Each row comes from the steps of one walk. Every step used is in the known rows, and no mark comes twice. Write the walk behind each row, first mark first.
Known rows:
n, z: [  8   1  -3 -43  -9  16  -2 -28  26   4 -10   1  -3   0 -15   3 -19   6
   9   6 -18 -11   5   7   4  -4  -5  -1 -25  14   1 -27  -6   5  -9  -3]
f, v, c, m, d: [ 17   6   8 -47 -10  23  33  -9  27   2   4  25   7  -2 -10  -9  -2 -17
  -3  11   1   3  -2  11  17  -5 -18   9   0 -13  40 -25  11  14  21  23]
q, l: [-23   5  18  -5  10  14   6 -32   2  16  -9 -20  19  -3  -3   3  15 -14
   9  -3 -29 -19  -1  38  18 -23   4 -14  16  -2 -11   3  -2   7  -1  14]
z, n, q, y: [-16 -21 -19 -60   7   2 -12  12  -2 -23  11  35  -8  10 -34   6  -9   5
  -4  11   2   5  10  13  11  34   3 -11  -6   4  12 -30  12  31 -28 -13]
f, v, c, m, d, j: [ 22  10   6 -57  -6  14  31   5  28   4   0  30   3   1  -5 -13 -12  -9
  -4  21   1  -6   3  11  20 -11 -15   6   7 -18  48 -23  21   5  23  26]
q, n, z: [  4 -11 -13 -48  17   5 -23 -31  15  -3 -29  24  -2   1 -23   0 -18   0
  13  10 -23   3   8 -23 -16   2   8  -8 -29  -2  -2 -21 -10  -5  -3  16]
f, v, c, m, d, j, q: [ 26  12  16 -54   3  21  38  -4  27   6   6  30  -8   0  -5 -17 -12  -3
 -10  27   2   5   8  -2  29 -20 -15   6   2 -22  48 -35   9  -1  27  19]
m, v: [  1  10  15  -8  11   8  12 -24  -3 -10 -14  -5   3 -14   7   1  20  -2
   5  12 -10  10   2  31   2   9 -12 -10  -6   5  34  -7   1  21   5  13]
v, c, d, m: [  8   9  17 -25  40  22 -29 -32  18 -14 -15 -16  -4   5 -22 -12  12 -24
  -2   8  18 -21  19   0  -4  16  12  25  -5 -21  31 -16  -4  30  10  28]
f, v: [ 29  -2   7 -14 -12  30  29   1  16 -14   5  26  12  11  -6  -8  13  -7
  12   7 -16 -12  -8  23  26  -9 -11   2  10   9  29 -25  -8  -2  -2 -15]
y, q, n, z: [ 27   0   7 -50  38  13  -4 -27  20 -29 -19  15 -13  -2  -6 -10 -14  18
  20  11 -19   9   5 -24  -9  -6   5   0 -48  11   6 -42 -11  14   5  20]
y, q: [ 18   9  26 -21  32  20  24 -13  11 -30   8   1 -14  -3   3 -13   2  14
  18   4 -10   0  -2   7  15 -12  -2   0 -26  19   6 -37  -4  25   7  10]
d, c, m: [-11   3  28 -19   9  26  26 -13  -9   0   7 -16   4 -16 -22   9   5 -25
  10  18  13 -16  -3  24   7 -29 -25  -6   4  16 -26 -29  23  32  20 -20]
m, d, c: [-29  -7  35 -18  -2   1  17 -28   0   0   8 -22   2 -16  -6  -8   4 -19
  -4   4 -11 -16  -8  23  10  -1 -26   1 -24  18 -19 -36   3 -16  17   4]
v, c, d, j, q, l, n: [ -8  10  23 -60  42  12 -13 -21  25   3   0 -17 -17   9   3 -17   5  -9
 -12  17  10 -33  36  -1  29  -9  25  17   8 -50  28 -13  -2  23  11  20]
z, n, q, j, d, m, v: [ 14 -18  -6 -43  16  -9 -40  -1 -19 -15  -2  35   2   0 -21  -5  12  -6
  18  42   4  12  10  10 -14  53   3  -5   4  12  45 -20  10  10 -21 -34]
y, q, j: [ 18   5  18 -42  30   8  13  -3  -4 -33  14   4 -22  -1   1 -10 -15  17
  32  21   4  -4   0   6  12  -2   2   7 -30  12  11 -35 -10   8   2   9]
c, d, j, q, n: [ 20 -13  27 -55  34  15 -17 -15  17 -11  10  12 -10   8  -8 -35  -6  14
  -1  33  -1 -25  15 -23  12 -30  10  10 -10 -47  -6 -36 -12  -9  16  -2]
q, l, n: [-28   9  18 -18  16   4   7 -17   9  11  13 -26   9   4  16   6  24 -17
  14  -5 -16 -26   6  44  27 -18  12 -10  21 -16  -7   9   8  14 -19  -6]
m, d, j, q, n: [ -5  -4  26 -48  20 -16   6 -18  10   9   9  20 -21  -8   0 -31 -22  15
 -11  23 -22   5   5 -20  14 -16  -4  -9 -25 -23   1 -34   1 -51  21  26]
z, n, q, j, d: [ -5 -31 -12 -58   5  -5 -29   6 -13  -8  13  47  -3   6 -28 -10  -3  -5
  17  31  -4   3   8   0   2  44   8  -4   5   9  19 -24   6   5 -18 -37]
f, v, c: [ 19   7  -1 -24   2  29  22  -5  20 -11 -13  24   2  11 -11  -3   9 -20
   1   4  -8  -8   9  15  25   9  -1   9  12   3  55 -19  -8  15   7  14]
v, f: [-41   2  27 -27  12  34   3 -18   9   4  26  -4   1  -4 -12 -15  11  -6
   5   5 -20   5   8  -4  17   5   1   0  -7  20 -32  -5   1  11  17 -25]
l, n: [-11   3  12 -26  18   2  12   4  15 -10  30  -1 -17   6  11  -1  14 -10
  15  -2   3 -15   8  21  26  -1   9   1   5 -11   4  -7  15  15 -21 -24]
j, q: [  6   3  30 -10  26  29  24 -31   5  -2  16   7 -27  -2 -12 -12   1   4
   3  12 -12  13   7  -9  32 -23   0  -6 -13  -1  -2 -39 -20  -6   9  -7]
j, d: [ 13  -9  24   9  19  28   3 -15  -3   0  12  15   4   0 -12 -17  15 -12
  13  27 -25  -3  -3   8  15  15  -2   7  17  14   4  -9   4   4  -7  -8]
c, m: [  3   4  16 -34   4  21  25  -9  10   7  21  11   3 -12 -18  -5  -8  -6
  13  15   6   4 -10  11   4 -34 -17  -9   1 -11 -18 -13  26  28  15   2]
q, j, d: [ 11 -11  11 -21  15  11  -9  -2 -22  -5  18  18  -7   3 -14 -10  -9  -6
  31  42  -6 -10  -1   8  11  24   5  13   8   5  10  -7  -7 -17 -11  -6]
n, q, j, d, c, m, v: [-12 -18  14 -40  -3  12  -7  13 -20  -9   8  14  15 -14 -31   8  12  -8
  12  55  16  -8   8  29  -3  37 -20  -8   7  22  12 -18   6   4  10   3]
l, q, n: [-23 -10 -14 -17  -1  -9 -12   9   4   2 -20  40   2  -3 -43  -2  21  -6
   5  17 -13  -8  12  -3  -2  21  19 -23 -12   1  -7 -14  -3   0  16  30]

Write each row's walk:
[ 12   4  43 -20  29  32 -32 -36  14 -24  10 -31  19  -7  -5 -23  36  -8
   6  24  10 -13   4  11 -14   6  -8  21 -13 -13   6 -16  -5  26   9 -17]	c, d, m, v, f
[-16  12  29 -41   9  28  23 -21   6   7  19  -4  10 -25  -4  -6  11  -2
   6  28   3  26   0  13  -4 -15 -25  -8  -7  -5  -8  -3  28  44  28  -8]	c, m, v, f
[-21  20  23 -60  24   3  18 -30  16  30  -2  -3 -14 -15  -9 -12 -20  -9
 -15  20   2   5  18  -2  17 -25  -2  -4  -4 -32  15 -16  19   9  34  52]	v, c, m, d, j, q, l
[ 24   9   2 -38  -2  32  31  -2  23  -4  -3  27   5   4 -14  -2   2 -18
   5  14   4   0   4  12  20  -8 -10   6  11  -8  44 -19  10  29  16  13]	f, v, c, m
[  3  25  34   7  35  20 -17 -30  -4 -12  -7 -21   8 -14  -4  -3  34 -11
  11  21  -2  15   8  19 -14  19  -8  -2  -5  22  23  -5   7  12   5 -11]	d, m, v, f
[-17   7  37 -46  14 -17  16 -16  16  19  28 -10 -17  -5  21 -23  -7   9
  -8  17 -18 -12   8  12  33 -26  -3  -8 -10 -28   0 -25   7 -41   6  11]	m, d, j, q, l, n
[ -5   5  28 -48  15  -8  22  -7   6  -1  25   2 -28  -5  -2 -20 -31  23
 -16  26 -10  -2   6   2  31 -12 -11  -2 -25 -20   1 -38   3 -37   3  34]	m, d, j, q, y
[ -6   8  31 -18  12  21  28 -20 -14  -5  -6 -22   9 -26 -10  13  15 -22
   7  26  14  -4  -2  35  -1 -19 -33  -9   2  14  -4 -25  24  42  23 -14]	d, c, m, v
[ -9   0  26 -46  -8   5  27 -18  18  14  33   5   4 -20 -10 -16 -13  -4
   3  12   2   9 -18  10   2 -29 -30  -4 -19 -19 -24 -20  28   4  22  18]	c, m, d
[-24   4 -11 -17  -9   3  12  28   2 -12   6  15  -8   2 -45  14   5   5
  -3  21   5 -18  11  30  25  27   6 -14 -12   7  -5 -20   2  24 -10  42]	l, q, y
[  2  15  25 -26  28   7  13 -11   1  18  -1   2 -15   1   3 -13  -8  13
  -1  26 -22 -17  19   9  34 -41  10 -18  15 -15   5 -20   0 -22  10   4]	d, j, q, l
[-12   0  22 -42  -2 -19  10  -5  14  10  12   7  -7  -7   5 -26 -19   9
  -6  13 -19 -15  -2  12  14 -10 -10  -6 -14 -11   2 -20  16 -39  14  25]	m, d, j
[ 32   4  36 -12  28  23 -28 -33  12 -26  -1 -27  16  -5  -6 -17  32  -8
   9  22  14 -19   0  21 -15   2  -9  18  -9 -22  20 -22  -6  22   1  -3]	c, d, m, v
[ 28  -4  33 -13  25  25 -28 -25  17 -22  10 -20  11   5 -18 -20  21 -12
  12  14  12 -30  -3  11  -7  -8  -2  20  -7 -19  -2 -25  -6  12  -2 -10]	c, d, m
[-10  19   4 -18  25   7   5 -31   2  -7 -34  -5  -6 -13   2   4  16 -13
  -6  12  -2  13  19  22   2  26   1  -1  -5  -2  60  -1   1  38  15  43]	m, v, c
[  9   7  15 -49  47   7 -15 -35   6 -12 -33   1 -12  -7   1 -16  10   0
 -14  34   5   6  30 -11  -2  12   9   7 -12 -39  57 -18 -10  25  26  40]	m, v, c, d, j, q, n
[  7  15  26 -42  29  14  14 -24  26 -12   8 -29  -3   0  24  -1   8  10
  20   1 -15 -16   7  26  19 -20   6   0 -21   4   4 -27  -1  32 -12   0]	y, q, l, n, z
[-12  18  15 -69  30   6  23 -12  11   8  10   5 -32  -9 -20  -6 -37   3
 -20  28  17  11  20  -7  21  -9  -6   5 -16 -33  19 -27  23  17  20  60]	v, c, m, d, j, q, y
[  1  14  33 -25  38  11  19 -16  15 -17  16 -25  -4   0  25  -3  21   3
  21  -1 -13 -14   4  30  25 -23   8  -2  -8   0   2 -19   2  34  -8   0]	y, q, l, n
[-11 -32  -6 -52   7  -2 -27   5 -22 -10   7  34  -2   2 -30  -3   1 -14
  15  35   2  -6  10   6   2  43   3  -3   7  21  13 -32   6  10 -15 -47]	z, n, q, j, d, c
[ -2   3  24 -59  -3  -6  25  -1  16  19  28  12  -1 -17  -5 -20 -25   7
   0  25   2  -2 -10  11   4 -36 -25  -9 -10 -25 -14 -19  40  -9  24  20]	c, m, d, j
[-16 -17   5 -46   7  -2 -11  28   3 -14  38  18  -8  10  -6   1  15  -5
  18  28  14 -21  15  22  21  39   9   1  12   0  11  -4   7  -5 -26 -17]	l, n, q, j, d
[ -7  12  29 -32  23  22  13 -43  18  14  17 -21 -16   2   9   1   7   0
   6  10 -17  -1  16  10  37 -32   8  -7  -8 -15  -5 -30 -18   1 -12 -18]	j, q, l, n, z
[-25   9  39 -26  15  32  24 -23 -12  -1   4 -27  11 -27 -10   8  19 -21
   4  28  10   1   3  24   0 -12 -32  -6  -2  22 -17 -21  24  47  31 -29]	d, c, m, v, f
[ 20  10  44  25  40  33 -18 -27 -10  -6   3  -8  14 -11  -6 -14  40 -17
  15  44 -17  15   4  11  -9  34  -8  10  15  26  26  -2  10   9  -3 -17]	j, d, m, v, f
[ 38  10  35  33  38  24 -15 -25 -12 -10  -8  -4  10  -9  -6  -9  37 -16
  18  42 -13   8  -1  21 -10  29  -8   6  17  19  40  -6   9   6 -11  -4]	j, d, m, v
[ 13  11  21 -29  27   6  17  -1   4   4   7  17 -30   4  -4 -19 -16  19
  -1  28 -12  -9  18  -5  32 -30   7 -13   5  -9  12 -30   1 -23  11  -3]	d, j, q
[ 13  -9  21 -51  13  12 -13   0  19 -10  13  -1   4   8  -5 -31  -3   9
   1  23   3 -46   7   8  12 -20   2  12   1 -35  -2 -21   3   2   9  -3]	c, d, j
[  9  -8  39   3  21  38  15 -14 -15   3  12  -4  10 -13 -20  -5  18 -26
  14  42  -6 -11  -4  17   8  -3 -22   5  22  21 -15 -22  22  25   8 -25]	j, d, c, m
[-28  -6  -2 -49   9   2   6  33  13 -29  37   5 -13  11 -12  15   8   3
  -2   7  19 -18  19  34  30  30   3  -5   2  -6   4 -12  12  20 -35   7]	l, n, q, y
